What can hang from each mark
D: F R V
F: D J
G: D N
S: D J
N: G V
V: D J N
R: D J
L: V
J: F R V

Each row was made from one small tree. The marks that hang from a mark follow it in brackets, in alphabetical order. Every link used is in the known rows. Write each row's tree.
In the rows, 128 means zero.
Known rows
G[D N[V[J]]]: [117 142 109 179 102 181 137 139 167 163  81 206 118  94 153 104  97 111
 109 131  91 103 110 148 122 117  76 177  98 112 142 140  77]
D[F]: [158  85 151 109 147 154 149 121 110 116 128 112 152 124 159 140 127 128
 138 172 164 148 112 107 109 112  94 110 143 100 101 116 143]
V[D]: [109 131 112 118 111 101 122 107 137 133 142 111  92 152 135  93 121 146
 152 112 174 131 170 130 128 147 119 114 120 121 151 134 111]
D[V[J[F R] N]]: [127 110 124 151 132 110 125 128 138 129 144 144  92 129 168 126 190 159
 141 139 132 149 150 119 113 133 141  90 117 151 113 132  77]
L[V[N]]: [165 142 129 122 113 117 103 169 134 118  95 154 210 122 147 115  79 153
 103 152  64 114  84 190  99  98 184 113 135 128 119  92 159]
S[D J]: [129 114  98 100 121 168 194 131  91 147 115 124 163 138 162 134 106 111
  73 201 119 116 106  96 130  91 141 126 170  82 123 118 168]
J[F V[N[G]]]: [154 116 180 136 135 102 115 158 115 138 155 180 124  78 143 151 123 143
 153 115  68 147 109 124  81 152 157  50 102  71  85 110 128]
V[D J]: [ 78 119  92 108  93  96 103  83 141 148 149 113  49 170 149  65 150 140
 148 140 197 158 175  95 143 184  96 132 134 140 171 147  65]
F[D[R V] J]: [113  96 173 142 147  98 147 122 170 132 119 108 155  93  74 166 195 214
 156 126  97  69  89  68  87  74  84 114 172 111 142 161 151]
F[D[R[J]]]: [108  80 133 114 143 131 147 137 125 148  95 103 182 111 105 161 150 185
 105 153 126  86  88  96 117  62 107 124 189 111 130 129 171]
G[D[R[J[F]] V]]: [151 106 132 111 124 127 144 179 116 126  98 169 113  84 133 146 126 136
 161 110 145  86 119  69  93 109  72  91 152 122 146 120 121]
R[D[V[N]] J[F]]: [178  70 133  95 225 188 153 117 125 131 135 125 136 139 158 180 191 183
 102 149 156 151 129 112 161  55 108  57 131 146 106 139 153]
F[J]: [136 121 159 124 152 113 125 105 157 121 110 131 135 125 101 144 154 168
 151 130 111  94 121  90 114 121 106 133 132 110 149 171 153]
S[D[F V] J]: [163  85 119 100 142 184 216 128  92 126 150 119 155 131 186 140 130 110
  98 203 141 142 109  79 110  95 115  90 165  84  98 104 147]
L[V]: [154 132 117 116 121 130 115 153 137 113  99 148 181 129 136 117 109 142
 108 147  84 121  86 149 113 116 153 119 153 143 116 106 146]
G[D[V[J]] N]: [123 132 115 170 100 154 140 144 164 157 131 207  70  90 155  96 100  90
 147  90 109 115 131 122 104 153  55 147  93 114 152 127  58]
D[F[J[V[N]]]]: [175  92 184 103 162 125 135 113 123 108 137 119 165 114 130 152 125 152
 161 153 129 125 102  93  86 126  93 101 132  77 109 135 163]
F[D J[V[N]]]: [117  95 183 122 139  85 125 118 155 136 133 123 175  95  56 161 147 201
 159 118  74  88  83 124  97 105 116 117 144  76 149 155 175]
L[V[J[F] N]]: [142 117 127 117 106 118 102 158 133 130  88 164 175 123 166 111 125 162
 103 186  82 141  86 151 106 116 173  98 155 132 120 110 126]
F[D]: [ 95  85 136 131 118 125 147 129 138 148 122 113 158 109  98 142 149 165
 124 144 123 123  99 142 129  85 118 131 160 109 140 131 146]
R[D]: [131 125 110 110 161 157 129 107 126 149 126  95 132 140 122 143 139 136
  97 153 150 139 111 129 166  72  86 140 137 141 129 129 150]
J[F R[D] V[N]]: [136 107 119 115 178 115 127 125  89 145 103 114 148 121 131 187 170 180
 116 161 124 116 107 106 122  78 128  87 141 107  76 137 173]
L[V[D J[R]]]: [114 120  70 101 106 104  99 115 141 130  91 128 133 170 155  78 135 164
 113 168 144 126 120 117 125 137 129 137 165 156 140 128 114]
F[D[R V[N]]]: [112 109 151 150 117 103 140 155 138 142 134 111 169  92 110 148 149 182
 128 128  99  98  96 135  91  70 128 106 157 117 123 106 136]
R[J[V[N]]]: [174 106 134  85 179 138 117 129 113 113 148 141 155 141 125 147 112 144
 120 100 118 119 128 124 127 148 144  93 118 120 119 120 158]
F[D J[V]]: [111  89 173 117 145  94 133 108 157 133 137 120 154 100  48 163 168 193
 163 115  90  94  84  94 105 118  93 121 155  88 146 166 165]
G[N]: [127 145 126 177 142 165 141 115 158 152 125 162 125 118 156 122 105 116
 101 113  85 113 126 139 117 126 112 151  97 107 105 132 112]
D[F[J]]: [165  79 174 107 165 143 148 104 130 111 116 114 157 122 140 151 145 156
 154 173 151 125 108  82 100 106  79 113 147  88 116 147 161]
S[D[R[J]]]: [135 103 113  94 163 146 164 139  94 151  83 125 176 116 135 152 126 141
  73 177 112  88 105  71 134  86 102 129 168 101 120 116 195]

Write each row's tree
[140 149 138 157 112  95  99 151 146 144 153 149 107 104 172 105 129 142
 130 120  91 113 122  93  74 133 120 109 120 137 118  92  78]
D[R V[J N[G]]]
[ 80  71 131 123 114 127 134 113 130 156 115 136  92 122 140 131 206 158
 129 184 151 164 115  77 137 133 105 108 170 125 136 156  90]
V[J[F[D]]]
[115 112 183 123 137  73 121 131 145 140 113 109 189  85  58 170 142 211
 148 126  67  56  68  89  76  88 106 119 168  76 139 147 186]
F[D[R] J[V[N]]]
[174 118 134 114 108 114 101 153 144 129 109 158 190 125 184  80  54 160
 125 159  95 130 103 181  80 103 157  98 124  90 121  80 151]
L[V[D[F] N[G]]]
[115 131 117 181 107 183 146 144 163 164  74 212 114  85 159 116 115 119
 112 141  92 109 109 138 120 110  79 157 103 104 132 147  77]
G[D N[V[J[F]]]]
[136 120 124 145 154 150 141  94 157 115  97 110 154 152 145 127 172 190
 122 166 150 118 138 136 130  88 124 130 121 131 109 157 124]
N[V[D[F[J[R]]]]]
[115 104  95 112 134 124 102 101 115 161  92 103 147 157 171 117 133 159
  93 206 158 132 120 133 140  82 114 161 142 127 136 128 136]
V[J[R[D[F]]] N]
[173  80 134  72 222 174 134 115 103 137 132 121 151 137 133 186 160 171
  98 146 142 142 108 103 159  80 106  66 137 121 102 135 179]
R[D J[F V[N]]]
[ 92 109 128 121  89  83 102 112 128 158 128 136  81 146 178  85 145 174
 147 168 170 161 170 132 118 147 147  85 123 104 158 138  84]
V[D J[F] N]
[111  78 137 131 149  91 140 141  98 146  98 127 165  99 115 186 176 201
 135 156 103 106  98 115  96  86 151  82 157  83  83 138 169]
J[F[D] R V[N]]
[146 105 138  99  99 126 140 173  95 134  74 142 152  81 139 136  77 115
 155 158 159  86  92  77  81  93  51 129 170  84 145 104 149]
G[D[F R]]
[ 96  82 125 145 115 110 137 126 149 148 140 117 138 117 119 129 175 178
 130 142 124 131 115 145 122  93 126 124 146 131 138 126 110]
F[D[V[J[R] N]]]
[ 83 100  98 122 102  80 104 101 122 162  95 122  92 160 185  94 158 192
 136 186 184 137 175 120 121 122 143 108 136 110 149 149 101]
V[D J[F R] N]
[ 77 134  93 108  90  84  99  96 131 151 128  99  65 161 150  76 146 150
 137 148 190 126 159  60 122 167  85 133 158 140 160 139  77]
V[D[R] J]
[142 114 130 130 141 130 162 144 120 142 141 147 146 106 138 129 130 128
 107 144  90 132 129 144 130 111 134 109 111 108 123 102 148]
S[D[V[N]]]
[124 158 117 196 143 177 142 103 180 148 120 159 130 132 162 110 124 144
  91 119  87 116 140 166 127 114 127 149  81 122  98 143  91]
G[N[V[D]]]
[134  91 122  97 167 149 171 142  90 153  77 132 172 108 141 163 145 150
  76 187 112  93 105  60 131  81 104 109 173  95 111 122 195]
S[D[R[J[F]]]]
[ 96 117  85 129  90  78  77  97 150 180 113 142  91 159 194  50  93 165
 130 160 156 128 169 141 113 134 131 153 105  97 165 122  98]
V[D J[R] N[G]]
[148 126 162 113 123  82 115 124 123 131 108  98 169 128 162 115  84 191
 154 159 153  87 139 120  69  90 120 100 133  68 138 118 164]
V[D[F[J] R] N]
[125 107 116 104 129 163 206 153  72 153  81 123 170 112 176 168 138 140
  70 231 114  95  89  38 104  62 135  88 205  69  95 123 179]
S[D[R] J[F]]
[160  96 146  91 188 160 138  90 123 133 134  86 148 133 120 161 148 149
 123 169 158 138  92  91 141  77  49 122 145 110 116 138 171]
R[D[F[J[V]]]]
[139 116 128 126 181 118 126  91 154 131  91 107 148 141 111 158 170 195
 132 148 125  79 122  98 126  67  96 148 134 124 138 174 173]
F[J[R[D[V[N]]]]]
[131  92  84 107 179 156 142  93 108 143  79  78 158 157 149 155 154 158
  95 191 182 110 114 100 149  45  77 161 161 132 104 139 176]
J[R[D[F]]]
[142  93  87 118 183 154 148  95 118 134 104  82 140 154 150 154 173 159
 107 173 181 120 124  99 144  54  74 144 149 146  98 136 155]
J[R[D[F V]]]
[145 102 131 157 113 171 155 138 152 148 130 196  87  86 177 105  98  90
 154 120 135 128 120 107  91 141  31 134 104  94 133 119  69]
G[D[F V[J]] N]
[157 108 153 126 110 105 109 125 139 152 142 142 141 123 197  77  50 152
 153 146 142 141 151 175  82 110 134 100  88  51 136  90 136]
V[D[F] N[G]]
